Each row was made from one walk, in order. Every step used is in the known rows, and no mark comes twice. Write each row's walk.
Known rows:
robasi/telab/vevom: [  4  22  -2  26  21   8 -39 -19 -12  28 -15   7  18  14  -8  39 -14   4
   0   5  25 -26  11   3  10  14 -10 -22  16  23   8   4  26  26  14]
zitur/pume/nena/varo/tivuzip/biva/telab: [  9  31   7  16  25  -2 -20  21 -14 -37  10 -12   8  52  12   8   4  18
 -54 -31  37  22 -23   3 -16 -15   1  10  16 -22 -10  43  21  12 -10]
varo/tivuzip/biva/telab/nimis: [ -6  31  19  48  -3  38   4  -9 -28   4  39  -1  27  45  16  -7  25  27
 -19   1  68  13  52  25  13  -2   8  -8  25   2  16  22  14  -7   0]
biva/telab/nimis: [ -2  21 -18  38   8  27   4  -2 -18   9  34  -1  -8   5 -12 -14  -8  19
   8  39  42 -43  27  38   3 -11  -4 -13  25  13  17   3  27  18  29]
pume/nena/biva/tivuzip/nimis/telab: [-12  21 -10 -19   7  44  -8  18  14  -6  38   9  14  14  13  25  57  -8
 -34 -27   7   5   0 -15 -42 -44   3 -31   2 -14  27  15 -20  15  -3]
nimis/telab: [ 10  10  -5  10  12  10 -10 -18  23   9  19   3  19  13  -7   8  18  21
   5  21  16  -5  11 -19 -15 -26  -7 -21 -11  40  28  -4   5  24   1]
varo/nena/biva: [-27  23 -34 -20  -1 -10 -45  -8 -18 -35  18 -35 -27 -11 -23 -36 -38 -27
   2  -3   6 -13  19 -23   1 -22  -6 -30 -15  -8 -27  12  14  -5 -21]
robasi/telab/biva/nena: [-10  39 -15   9  14  14 -49 -21 -15  34  -8   3  13   4  -9  68  40  -6
   5 -10  31 -40  35  -3  -1   2 -18 -28  37  36  -7  24   4 -34  14]
nena/biva: [-30  39 -32   8  19 -17 -41 -15 -14   2  17 -39  -6  -2  -8 -33 -57 -10
   5   1   4   0  -2 -24   1 -33  -2 -27  -1  14 -20  -3   4  -7 -21]
vevom/telab: [ -7  29   0  -2  11  10 -27 -35 -11   4   7   3 -14   2 -19   1   7  32
  25  36  -8   5  32  -3   5 -16 -11 -21  -1   9  12  -5  32  26   3]
robasi/telab/pume: [ 15  30   0  48  32   6 -25 -21  -1  19 -20   3  13   1 -26  36 -19  22
  14   5  37 -18   7   0   1   9 -16 -18  15  32  -5   7  26  23  30]
nimis/telab/pume/nena/biva: [ 13   5 -11   9  19  19 -21  -3  13 -24  14 -10  49 -12 -11   7  15 -10
 -12  -8  15   2   0  -8 -20 -15   4 -24  -4   5   1  -4   9  42  10]
pume/telab: [  6  42   9 -11  10   5   0 -20  31  16 -17  -8   5  -8 -18  -2  -8   2
   9  19  -4   0  31 -15 -15 -30 -12 -12  -5  12   7 -13  26  22   8]
nena/pume/zitur: [ 12  61  -4 -39  32 -24 -21   5  27   8  16 -56 -20 -14   5 -22  -8  12
  10 -25  -8  12 -18  -4  -7  -5  -4  -3 -16   3 -26 -12  47  16  -2]
nena/pume/telab/biva/tivuzip: [  5  41  26 -15  28  24 -22   4  53  39   8 -38  28  12  22  43  23 -10
  -5 -18  14   9  15   0 -13   0 -21  -8  12  43 -13 -18  10  11   9]
nena/varo/tivuzip/biva: [-20  31  19  16  15  -7 -26 -24 -21   0  13  -8   8  30  19  -7 -45  15
 -18 -15  39  48 -20 -28   1  -7  24   8 -11  12 -10  16 -20 -16 -33]
zitur/pume/nena/biva/telab/vevom: [  6  25 -34  14  34  -9 -48  38 -16 -40  10 -26  18  22  -4 -10 -10 -23
 -41 -22  16 -27 -12  19  -1  -7 -14 -21  24 -31 -25  18  41  37   2]
biva/nena/varo/tivuzip/nimis/telab/pume/zitur/nure: [  0  17  -2 -13  41 -17 -36  -1  15 -24   5  31  46 -11   2  25  53 -30
   0 -26  53  -1  -7 -26 -20  -3   1   2 -38 -18 -27  -8 -49  -9  25]
telab/biva/nena/varo/tivuzip/nimis: [-15  40 -13  10  12   7 -40  -6 -34  15  15  20   3 -11  14  33  24 -34
 -24 -35  56   4   8  -7   0  20  -5 -19   9   3 -25  30 -49 -45 -18]
munube/telab/biva/nena/varo/tivuzip/nimis: [ -1  37  18  35   9  25 -12 -16 -46  23  -9  17  -2 -15  17  54 -23 -31
 -35 -40  45  21 -16 -11   1   3 -65 -20   4   4 -13  29 -52 -45   1]
telab/munube: [ 13  38  -8  12  21   7 -15 -16 -65 -27   9  -8 -22  -7 -18 -10 -10   6
  17  19  18  -4   4  -1   2 -12 -21 -17  -7 -22  -6 -16  21  38  19]
tivuzip/varo/nena: [ -9  27 -20  38  10  -9 -38  -2   3   7   9 -11 -32  18 -11 -36 -14  24
  -7  19  26 -31   9 -14   3 -12 -31   2  -5   3  -7  16  14  40 -12]
vevom/telab/nimis: [ -1  21   4  21   9  33 -18 -32 -23  24  27   5 -11 -14 -25  -5  12   3
  23  40   3 -21  36  35   3 -10 -15 -16  13   3  22  -1  38  26  17]
varo/tivuzip/nimis/telab: [ 20  32  13  27  -4  27   8 -13   0  21  26  31  14  28  16  15  51  16
 -23 -14  52  35  39 -13 -15  -5 -19 -31 -13  14  36  23 -23  12  -9]
munube/telab: [ 10  35  12  30  14  21   2 -15 -15  13 -10 -10 -27 -13 -10  12 -61  13
  -2   6   1   5 -21 -12   8 -28 -59 -20 -12  11   7   3  12  -1   4]
vevom/telab/biva/tivuzip: [-10  25  18  13  21  53 -40 -12   8  16  18  17  15  17  19  51  52  18
  16  18   8  -7  41   0  15  -2   8 -23  14  35  14 -14   1   2  12]
varo/nena/biva/tivuzip/nimis: [-31  21 -24  -9   5  16 -32  14  -5 -28  31  -3 -30   5 -14  -9   2 -22
 -13 -21  24 -10  17 -21 -14 -24 -15 -34  -9 -15 -14  22 -19 -11 -10]
nimis/telab/robasi: [ 16   1  -2  -4   7   1  -1   3  13  10  16  26  39   4 -21  12  18   8
  -9  30  20 -20  18  10 -14 -13  -8 -17  16  85  49 -13  16  36   3]
nimis/telab/pume: [ 25   1  -2  40  28   9 -15 -10  26  -6  10   8  41  -2 -20   9   8  15
   8  15  36  -6   4  -7  -6   1 -10 -19  -9  36   6  -9   6  42  17]
zitur/pume: [ 19  40 -21  35  43 -21 -38  21  10  -5   8 -17 -21  14 -24 -13 -22   2
 -12  -8  19 -20 -18   2   2 -13 -35 -17   3   8 -17  24  34  12 -12]
nena/varo/tivuzip: [-10  23   9  -6  14  -8 -24 -17 -17   4   7  12 -15  14  25   1 -53   8
  -4   1  29  33 -29 -19  -1   2  22  -1 -27  13 -11  -1 -21  -3 -19]
tivuzip/varo/nena/biva: [-32  29 -32  40  11 -26 -54  -9  -8   6  11 -35 -16  22  -7 -53 -44   3
 -10   8  21 -22   4 -27  -1 -27 -32  -5   0   8 -22  11   1  32 -17]
robasi/telab: [ -1  38  -3  18  15   8 -22 -28  -3  34 -11  -3 -11  17 -13  35 -12  28
  11  11  16 -16  16 -13  -7 -19 -14 -20  14  36  17  15  25   5  13]

Write each row's walk:
[-24  23  16  23  11  -8 -14 -24 -23 -11  13  -4  18  52  23  -4 -41  38
 -18   3  54  42  -8 -22  -2 -10  24   8   4  19  -5  12 -20  -6 -11]
nena/varo/tivuzip/biva/telab
[ -4  21 -19  33  16   5 -22 -18  -5  23  19  14  24 -11 -13  34  34 -22
 -25 -16  47 -11   2 -21 -29 -10 -25 -20  13  33  11  28 -53 -15  -2]
tivuzip/nimis/telab/biva/nena/varo
[  7  28   6   4  15  12 -20 -44 -70 -23   2   1 -13   1 -25   2  16  25
  32  41  -2  10  32   6   0 -16 -31 -20  -1 -20   9 -23  34  56  34]
vevom/telab/munube
[ 28  47  -3  13  42  -7 -18  10  23 -21  -6  -6   6 -38 -16 -20  -7   4
  19 -11  14 -10  -6  -1  13  10  21  -8 -17 -12 -27 -20  35  21  22]
telab/pume/zitur
[-19   9  -3  18  18  17 -37  25  29   2  23  22 -25  43  12   3  20  33
  -4  13  32 -32  -6 -11  -4 -15 -18  -1  -6   5  -2   2 -11  33   4]
biva/tivuzip/varo/nena
[ -9  38  15  75  32  38 -42  -8  23  73  -4  10  29  54  36  70  25  30
  -8   2  45 -34  14 -13  -1  -8 -13  -5  40  71  19   2 -16   6  23]
robasi/telab/biva/tivuzip/varo
[  9  10   2 -21  23 -27 -14  -2   5 -19   4  45  27 -14  -5  22  35 -14
 -11 -34  50  19 -23  -9 -31  11  -3  -9 -17 -21 -26   6 -40   0  26]
biva/nena/varo/tivuzip/nimis/telab/pume/zitur
[-30  22 -32   4   8 -25 -18   4 -28 -11  13 -14  25  15 -17 -26 -49   7
  -5  29  25 -19  20  11  -2 -23  -2 -24  39  63   4 -18  17  15   9]
nena/biva/telab/robasi
[-20  31   3 -17  -1   2 -34  -2 -23 -12  25  13  11  28   1   7  50  14
 -16 -28  45  25  31  -3   6   0  -6 -18   6 -25 -21  34  -1 -33 -29]
varo/tivuzip/biva/nena
[ 35  25   7  16  23   5  -8  18   2  -9  13  14   4  26   9  22  28 -13
 -60 -41  32  22 -31  -4 -40 -14 -23  -6  -6 -14  15  45  -6  27 -11]
zitur/pume/nena/varo/tivuzip/nimis/telab
[  4  52   1  47  19  30 -35 -30  -6  49 -10 -14  17  11   6  55   7   3
   1  -1  28 -23  37 -11   7  -2  -1 -21  28  60  16  15  13 -15   7]
robasi/telab/biva
[  1  14  25  -3  23   4 -21   9  11   0   4 -11  -3  44   7  11  24  17
  -4   7  27  -6  -5   0 -30 -15 -61  11   0  -9 -15 -24   4  78  44]
biva/tivuzip/varo/nena/pume/telab/munube
[ -1  20   4 -16   5   2 -17 -14 -22   5   4  25   6  -7 -34   3  12  20
  13  45  -6 -11  40  26   5  -4 -13 -18  24  53  34 -14  45  38   5]
vevom/telab/robasi
[-18  49 -12 -44  25 -37 -39   5   6 -13  25 -52   5  -3 -25 -14  39  11
  -6 -47  10   8  -8  -4 -11 -15 -16   0  14 -25 -43  22  32 -21 -15]
tivuzip/biva/nena/pume/zitur
[-27  16 -10 -14  17   0 -59 -36 -28   4   2   6   7 -13 -11  35  17  -8
  16  16   6 -11  15  -4   3   2  -7 -14  15  17 -19   0 -10 -13   5]
vevom/telab/biva/nena/varo
[  8  45   9 -30  18 -17 -10 -15  35  28  -4 -52   0  -2 -13  -3 -18   6
   4  -3  -3  20   6  -2 -21 -13 -39  -5  -3  21 -14 -10  37  33   2]
nena/pume/telab
[  3  27   5  28   9  -6 -19  -9  22  43  12 -45  -8  10 -15 -32 -10  -9
 -13   9  25 -26  14  22 -20  -7 -65  17  11   7 -10   7  34  63  13]
tivuzip/varo/nena/pume/telab/nimis
[ -3  42  -1 -21   9  10 -28 -12  19  16 -13  -1  28 -23 -14  32  42 -32
   2  -2  11 -22  51  -4  -8  -8 -17 -17  19  11 -16  -4   6 -18   9]
pume/telab/biva/nena
[-10 -12  -7 -18   9 -17 -34  -5 -22  -4  15  54  27   9   3  33  25 -24
 -27 -22  57   9 -20  -3 -22  22 -20 -19  -8 -14 -13  17 -51   5   0]
biva/nena/varo/tivuzip/nimis/telab/vevom
[  2  35   3   6  20  16 -31  -5 -22  23   0 -36  -4 -22   0  45 -16 -20
 -13 -32  16  -4 -17   5   9   3 -85 -23  13  17 -31  13   2 -28   3]
munube/telab/biva/nena/pume
[  3  52  23  42  37  16 -19   1  12 -36   9 -17  64  36  24  -5  48  25
   1 -12  61  13  57 -19  28  -4  35   7 -16  -7 -14 -13  13  -4  15]
varo/tivuzip/biva/telab/pume/zitur/nure
[ -9  17  -9   7  39  18 -39  19  43 -49  22 -11  41  -4  -5   3  50 -43
   2 -27  32 -26  29 -40 -14 -29   6 -17 -39  -7 -14 -16 -27   4  28]
varo/nena/biva/tivuzip/nimis/telab/pume/zitur/nure
[ 22  32   2  14  20  31 -17  -9  -5   2 -18   6   7 -10 -20  47  18  16
  -2  -9  20 -18  10  10  -8   7  -1 -17  14  -4   4  18  41  34  25]
robasi/telab/pume/nena
[ 24  24  -9  20  37  18 -19  32 -22 -34  27  -3  17  30  -5  24  54 -27
 -47 -41  23   0 -22   2 -48 -41 -48 -26  14 -35   7  21  -3  45  25]
zitur/pume/nena/biva/tivuzip/nimis/telab/munube
[-16  33   3  -8  49   4 -56  35  63   0  25 -28  -4  37  32  -2  45  14
   5  -7  18 -36  -6 -23  -1 -23 -12  21 -34   1 -23 -24   3  31  13]
biva/tivuzip/varo/nena/pume/zitur/nure
[-11  36  17  28  -1  17  -5 -12 -18 -11  23  -2  23  59  20  -2  24  50
 -18  -2  58  33  48  -6  12  -7  11 -12  13   7   7  19   8  -6 -11]
varo/tivuzip/biva/telab
[-19  25  -9 -14  13   4 -55  -7 -27   4  12  16  10  -4  23  37  10 -28
  -9 -21  42  -3   0  -7   8  22  11 -13   4  13 -35  10 -36 -44 -16]
telab/biva/nena/varo/tivuzip
[  4  11 -13  11  23  11  -5   6 -11 -44   0   4   3  -5 -10   5 -23  30
  -5  19  33 -11 -21  12  -6   7  21   0   5 -13 -14  -2  17  44  29]
biva/telab/pume/nena/varo
[ 14  36  14 -41  13 -23  -3   3  25  29  -6 -33  20 -10 -26   0 -16  -5
  -8   6   1   6  13  24 -21  -1 -40  -2  20  61   4 -19  50  44   3]
nena/pume/telab/robasi
[  1  32 -23   5  25  15 -34   9 -12 -32   8 -23   9 -33 -16 -14 -16 -19
  -8 -19   8  -4  -7   4   1   0  11 -22  -2 -30 -31   3  25  28  -5]
telab/pume/nena/biva
[ -6  43 -26 -80  25 -41 -40  15  14 -10  18 -29 -25 -21 -16  -5  32   1
  13 -31  -3 -10 -19   8 -16  -1 -24 -12  -5 -28 -51   1  32  -6   5]
biva/nena/pume/zitur
[-18  24 -34 -59  19 -32 -47   8  -4  -3  27 -23 -30  -8 -27   5  16   5
   8 -16  15 -11 -18  14 -11   6 -47 -20   4 -12 -48  17  19  -2 -11]
biva/nena/pume
[ 39  26  18  22   0  49  14   5   0  -6  18  39  28   6  10  26  77   6
 -36 -32  52  33  35   7 -16  15  -7 -27 -13 -22  27  27  -8  34   2]
varo/tivuzip/nimis/telab/pume/nena
[-23  22 -18 -27   7 -21 -28  -5 -32  -3  14  38 -26  -2  -7  13   3  -9
 -14 -21  45  15 -21  -7 -20   4 -20 -15  -8 -26 -27  30 -44 -24 -12]
biva/nena/varo/tivuzip/nimis
[ 11  56  15  18  13  27 -13 -22  27  31 -15 -21  31 -15   1  19   9 -22
   0   6   8  -9  54 -14   1 -12   0 -13  10  36   6 -12  15   0   2]
pume/telab/biva
